What can hang from each mark
Z_851: Z_926
Z_615: Z_779 Z_926
Z_885: Z_139
Z_25: Z_919
Z_139: Z_25 Z_615 Z_636
Z_919: Z_615 Z_636 Z_851 Z_885
Z_926: Z_25

Each row was made from one small tree. Brackets hold a mark, then the marks that hang from it, in the order of their numbers. Every link used is in the known rows. Write each row's tree.
Known rows
(Z_919 (Z_615 Z_779 Z_926) Z_636 Z_851 Z_885): [-0.74 -0.93  1.92 -2.84 -1.24 -2.80  0.05 -0.10 -0.09  0.69  4.78 -0.28
  0.11 -3.21  1.16 -2.77  1.65  1.44 -1.71]
(Z_919 (Z_615 Z_926)): [-0.42  0.15  0.00 -1.29 -0.20 -0.88 -0.90  1.29  0.00  0.24  1.14  0.91
 -0.18 -0.24  0.52 -0.53  0.66  1.26 -0.98]
(Z_615 Z_779 Z_926): [-0.36  1.54 -0.36 -1.10 -0.72 -1.99 -0.30  0.98  1.76 -1.08  0.79  0.40
  0.17  1.71 -1.44 -0.15  0.13  2.10  0.66]
(Z_615 Z_779 (Z_926 Z_25)): [-0.41  1.63 -1.41 -0.92 -1.15 -1.67 -0.11  1.12  2.91 -0.78  0.94  0.53
  0.10  2.52 -2.06  0.49 -0.36  1.96  1.09]
(Z_615 Z_926): [-0.16  0.89  0.45 -0.48 -0.51 -1.51 -1.30 -0.30  0.97 -0.45  0.27  0.71
  0.12  1.08 -0.52  0.07  0.07  0.90  0.18]
(Z_926 (Z_25 (Z_919 (Z_615 Z_779) Z_636 Z_851))): [-0.46 -0.13 -0.37 -0.30 -1.10 -1.17  0.58  0.40  1.85  0.93  2.18 -0.79
 -0.48  0.69 -0.43  0.14 -0.07  0.75 -0.20]
(Z_919 Z_636 (Z_851 Z_926)): [ 0.22  0.27  1.90 -0.04 -0.48 -0.96  0.19 -4.03  0.22  0.38  2.10  0.74
 -0.18 -2.08  1.50 -0.62  0.87 -0.72 -1.02]
(Z_919 Z_851 (Z_885 (Z_139 Z_25))): [-0.01 -1.34  0.93 -1.00 -0.32 -3.06  0.31 -0.52 -0.29  0.55  2.22 -2.05
  0.40 -2.04  1.57 -1.34  0.45 -0.83 -1.24]
(Z_139 (Z_25 (Z_919 Z_885)) (Z_615 Z_926)): [-1.17  0.48  6.65  0.33  0.42 -4.89 -0.59 -0.61  0.70 -0.10  1.54 -0.08
  0.24  0.47  1.34 -1.18 -0.59  2.16 -0.07]
(Z_926 Z_25): [-0.08  0.16 -1.43  0.22 -0.63  0.44  0.27  0.27  1.66  0.44  0.23  0.23
 -0.10  1.13 -0.89  0.91 -0.70 -0.20  0.64]
(Z_25 Z_919): [-0.34 -0.10  1.06  0.34 -0.41 -1.55  0.03  0.88  0.55  0.23  0.16 -1.76
 -0.26  1.84 -0.34  0.22  0.01  0.63 -0.11]
(Z_926 (Z_25 (Z_919 Z_615 Z_636 Z_885))): [-0.66 -0.68  0.08 -0.46 -0.98 -1.44  0.34  1.35  1.23  1.18  1.77 -1.11
 -0.22  0.95 -0.73  0.04 -0.15  0.28 -0.08]
(Z_885 (Z_139 Z_615)): [-0.17  0.41 -1.51  0.13  0.92 -2.61 -0.74 -0.32 -1.26 -0.27  0.35  0.06
  0.13  0.30 -0.35  0.52 -0.20 -0.35 -0.58]
(Z_919 Z_636): [-0.05  0.12  0.66  0.06  0.16 -0.95 -0.22 -1.54 -0.52  0.18  1.04  0.61
 -0.04 -1.68 -0.28 -0.68  0.21 -0.24  0.00]
(Z_885 Z_139): [ 0.21  0.23 -3.18 -0.11  0.56 -2.19 -0.53  0.47 -0.71 -0.16 -0.09 -0.78
  0.10  0.40 -0.75  0.63 -0.03 -0.85 -0.43]
(Z_139 Z_25 Z_636): [ 0.65 -0.01  4.78  0.47  1.04 -2.45 -0.13 -1.35  0.80 -0.08  1.02  0.19
 -0.38 -1.42  0.83 -2.06 -0.48  1.04  0.08]
(Z_615 Z_779 (Z_926 (Z_25 (Z_919 Z_851)))): [-0.53  1.42 -0.62 -0.85 -1.55 -2.42 -0.06  1.01  3.28 -0.54  1.50 -0.44
 -0.08  2.94 -1.72  0.41 -0.19  2.22  0.77]
(Z_885 (Z_139 (Z_25 Z_919) (Z_615 Z_926))): [-0.50  0.99  1.15  0.45  1.00 -5.36 -1.07 -0.27 -0.11 -0.37  0.69 -0.41
  0.12  0.82  0.11  0.07 -0.56  0.73 -0.43]
(Z_25 (Z_919 (Z_615 Z_779) Z_636 Z_885)): [-0.91 -0.89  1.66 -1.27 -0.60 -2.86  0.61  2.19 -0.18  0.75  2.46 -2.11
 -0.14 -0.04 -0.25 -1.41  0.84  1.30 -0.83]

Write each row's tree
[-0.08 -1.21  1.62 -0.96 -0.15 -3.98  0.08 -2.16 -0.84  0.77  3.24 -1.46
  0.36 -3.74  1.36 -2.05  0.65 -1.07 -1.24] | (Z_919 Z_636 Z_851 (Z_885 (Z_139 Z_25)))
[-0.53  0.02 -1.05 -0.23 -0.90 -0.75  0.63  2.05  1.97  0.68  1.02 -0.91
 -0.39  2.16 -0.98  0.73 -0.38  0.96  0.19] | (Z_926 (Z_25 (Z_919 (Z_615 Z_779))))
[-0.62 -0.45 -1.62 -0.73 -0.96 -1.88  0.61  2.75  1.52  0.81  1.41 -1.78
 -0.16  2.13 -1.21  0.52 -0.24  0.52 -0.06] | (Z_926 (Z_25 (Z_919 (Z_615 Z_779) (Z_885 Z_139))))
[ 0.27  0.55 -0.44 -0.18  1.01 -3.34 -0.60 -0.33 -0.77 -0.61  1.19  0.04
 -0.17  0.55 -1.11 -0.44 -0.08  0.61 -0.41] | (Z_885 (Z_139 (Z_615 Z_779) Z_636))
[-0.42 -0.79  1.34 -0.49 -0.72 -1.42  0.13  0.72  0.30  0.88  1.78 -1.68
 -0.54  0.18  1.25 -0.51  0.76  0.94 -1.46] | (Z_25 (Z_919 Z_615 Z_851))
[-0.22 -0.89  0.21 -0.81  0.28 -3.12  0.17  1.24 -0.60  0.26  0.87 -1.71
  0.53 -0.72  0.19 -0.84  0.00 -0.64 -0.44] | (Z_919 (Z_885 (Z_139 Z_25)))
[-0.65  0.48  3.60 -0.09  0.38 -3.91  0.23  0.46  1.01  0.14  1.58 -0.57
 -0.18 -0.74  0.88 -1.36 -0.14  1.88 -0.19] | (Z_139 (Z_25 (Z_919 (Z_615 Z_779 Z_926) Z_636)))
[-0.82 -0.80  1.06 -2.10 -0.81 -2.38 -0.65  0.84 -0.14  1.01  3.20  0.38
  0.15 -1.67 -0.05 -1.67  0.83  0.65 -0.91] | (Z_919 (Z_615 (Z_926 Z_25)) Z_636 Z_885)
[-0.61 -0.39  1.38 -0.30 -0.19 -2.10 -0.13  0.76 -0.29  0.78  1.59 -1.07
 -0.47 -0.06  0.10 -0.65  0.58  0.89 -0.90] | (Z_25 (Z_919 Z_615 Z_636))
[-0.82 -0.84  1.95 -1.63 -1.39 -2.87  0.22  1.96  0.87  0.61  2.76 -2.36
 -0.17  0.77  0.64 -1.22  1.04  1.78 -1.30] | (Z_25 (Z_919 (Z_615 Z_779 Z_926) Z_851 Z_885))
[-0.62 -1.30  1.78 -2.30 -1.40 -2.29 -0.51 -0.86  0.16  1.36  4.52  0.07
  0.03 -3.05  1.37 -2.16  1.27  0.46 -1.72] | (Z_919 (Z_615 (Z_926 Z_25)) Z_636 Z_851 Z_885)
[-0.77  0.39  1.18 -0.83 -0.52 -3.10 -0.25  1.31  0.58  0.25  1.98 -0.88
 -0.40  0.81 -0.56 -0.76  0.65  1.95 -0.57] | (Z_25 (Z_919 (Z_615 Z_779 Z_926) Z_636))
[ 0.38  0.27 -0.07  0.14  1.12 -3.11 -1.12 -1.04 -1.16 -0.31  0.95  0.23
 -0.20  0.25 -0.66 -0.34 -0.11  0.02 -0.65] | (Z_885 (Z_139 Z_615 Z_636))
[-0.37 -0.42 -0.46 -0.13 -1.13 -0.55  0.35  0.72  1.83  1.08  1.49 -0.95
 -0.47  1.31  0.01  0.56 -0.19  0.46 -0.37] | (Z_926 (Z_25 (Z_919 Z_615 Z_851)))
[-0.50  0.61  0.54 -0.46 -1.23 -2.61 -1.07  0.13  2.10  0.16  1.14 -0.21
  0.04  2.12 -1.38  0.35 -0.25  0.87  0.51] | (Z_615 (Z_926 (Z_25 (Z_919 Z_636 Z_885))))
[-0.79 -0.92  1.75 -2.17 -0.49 -2.59 -0.79  0.77 -0.93  0.84  3.07  0.26
  0.21 -2.26  0.35 -2.11  1.16  0.73 -1.24] | (Z_919 (Z_615 Z_926) Z_636 Z_885)
[-0.52 -0.38  4.38  0.30  0.34 -3.70  0.49  0.00  0.54  0.43  1.23 -1.53
  0.10 -1.03  0.97 -1.43 -0.34  0.69  0.00] | (Z_139 (Z_25 (Z_919 Z_636 Z_885)))
[-0.42  0.17 -0.53 -1.84 -1.28 -0.93  0.07  0.57  1.66  0.33  2.96  0.49
 -0.33 -0.59  0.88 -0.74  0.80  1.84 -1.16] | (Z_919 (Z_615 Z_779 (Z_926 Z_25)) Z_851)
[-0.01  0.87  7.43  0.57  1.20 -4.14 -1.34 -2.75  0.64 -0.56  1.82  1.88
 -0.25 -0.72  1.10 -2.16 -0.64  2.40  0.02] | (Z_139 Z_25 (Z_615 Z_926) Z_636)
[-0.27 -1.96 -0.64 -2.20 -0.54 -2.04  0.11  1.17 -1.28  1.13  3.11 -1.66
  0.10 -2.42  1.87 -1.52  1.35 -0.42 -2.45] | (Z_919 Z_615 Z_851 (Z_885 Z_139))
[-0.06 -0.27  0.23 -0.94 -0.81  0.38  0.56 -0.73  0.88  0.96  2.17  0.69
 -0.45 -0.83  2.23 -0.09  0.94  0.05 -1.81] | (Z_919 Z_615 (Z_851 (Z_926 Z_25)))
